Known rows, with every step that occurs:
lirula kugo ridim nilo: [ 0.12  0.09 -0.36  0.18 -0.07  0.08 -0.18  0.13  0.15 -0.42  0.13  0.10
  0.54  0.33  0.32 -0.14 -0.09 -0.08  0.08  0.17  0.39]
ridim nilo talos: [-0.11 -0.12  0.02  0.24 -0.18  0.22  0.17 -0.15  0.06  0.13  0.45  0.08
 -0.01 -0.27 -0.16  0.15 -0.18 -0.05  0.18  0.19  0.41]
talos zepepo lirula: [ 0.14 -0.15  0.30 -0.06 -0.10 -0.32  0.03 -0.08  0.19  0.17 -0.14  0.09
 -0.04  0.01  0.06 -0.07  0.23 -0.15  0.02 -0.40 -0.30]
ridim kugo talos: [ 0.09  0.03  0.18 -0.54  0.00 -0.28  0.20 -0.03 -0.24 -0.02 -0.61  0.05
 -0.26  0.43  0.25 -0.44  0.22  0.00  0.33  0.02 -0.02]
kugo ridim nilo talos zepepo lirula: [-0.17  0.02 -0.32  0.46  0.27  0.03  0.30 -0.01  0.08 -0.11  0.42  0.24
  0.31 -0.22 -0.41  0.19 -0.55 -0.03  0.11 -0.02 -0.01]
lirula kugo: [ 0.32  0.08 -0.04 -0.07 -0.38  0.08 -0.37  0.16  0.05 -0.21 -0.17 -0.08
  0.19  0.40  0.64 -0.28  0.38 -0.13 -0.13  0.05  0.21]
zepepo lirula kugo talos nilo: [ 0.08  0.02 -0.09 -0.08 -0.47 -0.25 -0.27 -0.14 -0.19 -0.23 -0.40  0.04
  0.66  0.01  0.29 -0.11  0.38 -0.42 -0.32 -0.03 -0.17]
ridim kugo: [ 0.31  0.04  0.29 -0.42 -0.14 -0.14  0.07  0.04  0.08  0.00 -0.19  0.21
 -0.42  0.54  0.23 -0.31  0.30 -0.21  0.46 -0.15  0.01]
zepepo ridim kugo talos: [ 0.20  0.53  0.37 -0.54  0.29  0.08  0.20 -0.28 -0.06  0.18 -0.51  0.29
 -0.21  0.22 -0.13 -0.11  0.33  0.17  0.28 -0.47 -0.15]
nilo talos zepepo ridim kugo: [ 0.11  0.36  0.21 -0.04 -0.10  0.16  0.33 -0.03  0.01  0.28  0.00 -0.08
 -0.36 -0.12 -0.42  0.02  0.42 -0.09  0.08 -0.19 -0.29]
kugo ridim: [ 0.08  0.01 -0.21  0.31  0.52  0.03 -0.01  0.24  0.02 -0.12  0.12  0.18
 -0.12  0.12  0.05  0.02 -0.69  0.20 -0.11 -0.21 -0.24]
nilo talos: [ 0.10  0.12  0.02  0.29 -0.24  0.26  0.09  0.12 -0.22  0.22  0.12 -0.19
 -0.34 -0.19 -0.07  0.04  0.06 -0.07 -0.31  0.00 -0.23]
ridim nilo talos kugo: [-0.14 -0.12 -0.14  0.38 -0.10  0.06  0.01 -0.10  0.01 -0.02  0.57  0.03
 -0.25 -0.12 -0.21  0.19  0.03 -0.16  0.38  0.20  0.60]
ridim nilo: [-0.04 -0.29  0.17  0.04  0.01  0.06  0.00 -0.16  0.24  0.06  0.32  0.24
  0.01 -0.05  0.13  0.08 -0.32  0.10  0.33  0.04  0.53]
zepepo lirula nilo talos: [-0.01 -0.03 -0.05  0.04 -0.46  0.11 -0.20 -0.09 -0.17  0.09  0.18 -0.03
  0.40 -0.25  0.03  0.26  0.14 -0.32 -0.52  0.02 -0.33]
lirula nilo talos: [-0.14 -0.18 -0.07 -0.09 -0.21  0.38 -0.27  0.17 -0.07  0.06  0.31 -0.33
 -0.01 -0.15  0.12  0.24 -0.16  0.13 -0.47  0.48 -0.02]
nilo talos zepepo lirula kugo: [ 0.11  0.17 -0.02  0.21 -0.48  0.02  0.14  0.03 -0.11  0.13  0.02 -0.21
  0.06 -0.19 -0.17 -0.04  0.50 -0.34 -0.24 -0.04 -0.30]
zepepo lirula nilo talos kugo ridim: [-0.04  0.02 -0.31  0.25 -0.23 -0.01 -0.26 -0.02 -0.21 -0.12  0.34 -0.03
  0.31 -0.14 -0.11  0.31  0.10 -0.39 -0.38  0.03 -0.24]
zepepo lirula nilo: [ 0.05 -0.15  0.05 -0.10 -0.31 -0.01 -0.31 -0.12 -0.05  0.02  0.11  0.08
  0.40 -0.09  0.24  0.21  0.05 -0.25 -0.41 -0.08 -0.24]

Rows:
[-0.02 -0.11 -0.12 -0.28 -0.25 -0.14 -0.38  0.13 -0.08 -0.36 -0.54 -0.23
  0.37  0.18  0.50 -0.29  0.17  0.02 -0.19  0.40  0.20] => lirula kugo talos nilo
[-0.18 -0.02 -0.29  0.42  0.37  0.08  0.27  0.08  0.13 -0.11  0.43  0.17
  0.13 -0.16 -0.36  0.16 -0.65  0.12  0.16  0.06  0.09] => kugo ridim nilo talos zepepo
[-0.31 -0.39  0.10 -0.30  0.23 -0.26 -0.16  0.05 -0.14 -0.11 -0.59 -0.15
 -0.14 -0.20  0.17 -0.09 -0.41  0.34 -0.18  0.30 -0.07] => kugo talos nilo
[-0.18 -0.25 -0.01 -0.16 -0.19  0.26 -0.20  0.18  0.05  0.09  0.26 -0.37
 -0.03 -0.16  0.03  0.20 -0.09  0.15 -0.35  0.47 -0.04] => lirula nilo talos zepepo
[ 0.07  0.11  0.07  0.24 -0.32  0.02  0.21  0.00 -0.11  0.26  0.05 -0.17
 -0.11 -0.29 -0.28  0.03  0.31 -0.26 -0.23 -0.13 -0.39] => nilo talos zepepo lirula
[-0.21 -0.01  0.21 -0.33  0.43 -0.18  0.23 -0.22 -0.11  0.19 -0.62 -0.06
  0.03 -0.15 -0.02 -0.16 -0.09  0.51  0.05 -0.11  0.01] => kugo talos zepepo ridim nilo
[ 0.24  0.17 -0.34  0.14 -0.05  0.06 -0.26  0.26  0.04 -0.39 -0.05  0.01
  0.37  0.41  0.43 -0.22 -0.01 -0.08 -0.13  0.05  0.10] => lirula kugo ridim
[ 0.06  0.21 -0.17  0.34 -0.32  0.03  0.19  0.09 -0.11  0.04  0.08 -0.16
  0.15 -0.18 -0.27 -0.02  0.31 -0.31 -0.24 -0.03 -0.36] => nilo talos zepepo lirula kugo ridim
[ 0.09 -0.01 -0.41  0.52  0.56 -0.29 -0.33  0.28 -0.08 -0.39  0.33  0.04
 -0.71  0.44  0.01  0.05 -0.10 -0.04  0.29 -0.20  0.21] => talos kugo ridim
[-0.16 -0.07  0.05 -0.21 -0.08  0.35 -0.18  0.07  0.09  0.15  0.24 -0.29
  0.01 -0.22 -0.10  0.29 -0.01  0.19 -0.33  0.33 -0.07] => lirula nilo talos zepepo ridim
[ 0.03  0.03  0.10  0.20 -0.18  0.10  0.19  0.13 -0.05  0.26  0.06 -0.26
 -0.36 -0.20 -0.19 -0.03  0.16 -0.04 -0.15 -0.01 -0.26] => nilo talos zepepo
[ 0.08  0.02 -0.10 -0.24 -0.20 -0.18 -0.18  0.10 -0.15 -0.21 -0.64 -0.29
  0.36  0.30  0.56 -0.45  0.37  0.10 -0.13  0.20  0.16] => lirula kugo talos zepepo
[-0.03 -0.11 -0.45  0.55  0.54 -0.28 -0.27  0.15  0.01 -0.41  0.52  0.14
 -0.53  0.35 -0.09  0.13 -0.18 -0.06  0.52 -0.08  0.50] => talos kugo ridim nilo
[-0.10 -0.11 -0.26  0.33  0.49  0.06  0.11  0.06  0.17 -0.17  0.38  0.32
  0.14  0.00 -0.10  0.11 -0.80  0.16  0.19 -0.03  0.18] => kugo ridim nilo
[-0.15  0.02 -0.34  0.47  0.35  0.16  0.23  0.07  0.04 -0.12  0.46  0.20
  0.13 -0.16 -0.29  0.17 -0.71  0.09  0.09  0.09  0.10] => kugo ridim nilo talos
[-0.14 -0.13  0.06  0.21 -0.24  0.05  0.25 -0.22  0.13  0.16  0.40  0.10
  0.15 -0.34 -0.29  0.16 -0.01 -0.17  0.24  0.09  0.28] => ridim nilo talos zepepo lirula
[ 0.04  0.04  0.44 -0.22  0.30 -0.02  0.15 -0.23  0.44  0.26  0.02  0.23
 -0.17 -0.06 -0.22  0.09  0.09  0.22  0.39 -0.40  0.12] => talos zepepo ridim nilo
[-0.12  0.04  0.22 -0.34  0.44 -0.19  0.18 -0.13 -0.20  0.21 -0.75 -0.12
 -0.10 -0.09  0.05 -0.21 -0.04  0.50 -0.10 -0.19 -0.18] => kugo talos zepepo ridim
[-0.12 -0.01  0.07 -0.36 -0.15  0.28 -0.09  0.05  0.10  0.10  0.20 -0.24
  0.00 -0.07 -0.13  0.19  0.14  0.09 -0.13  0.34 -0.06] => lirula nilo talos zepepo ridim kugo
[ 0.10  0.29  0.36 -0.15  0.29  0.31  0.07 -0.38  0.25  0.24  0.15  0.42
 -0.05 -0.13 -0.20  0.26 -0.04  0.21  0.28 -0.46  0.24] => zepepo ridim nilo
[ 0.21  0.21  0.50 -0.44  0.22 -0.11  0.20 -0.13  0.37  0.22 -0.23  0.21
 -0.37  0.22 -0.17 -0.11  0.39  0.09  0.46 -0.49 -0.13] => talos zepepo ridim kugo
[-0.05 -0.15  0.21 -0.63 -0.01 -0.35  0.07  0.00 -0.05 -0.16 -0.56  0.06
 -0.28  0.32  0.09 -0.33  0.11 -0.06  0.42  0.21  0.00] => ridim kugo talos nilo
[-0.23 -0.22  0.06 -0.30  0.13 -0.33  0.05 -0.09 -0.28  0.09 -0.66 -0.23
  0.24 -0.14  0.19 -0.18 -0.06  0.29 -0.29  0.07 -0.21] => kugo talos zepepo lirula nilo
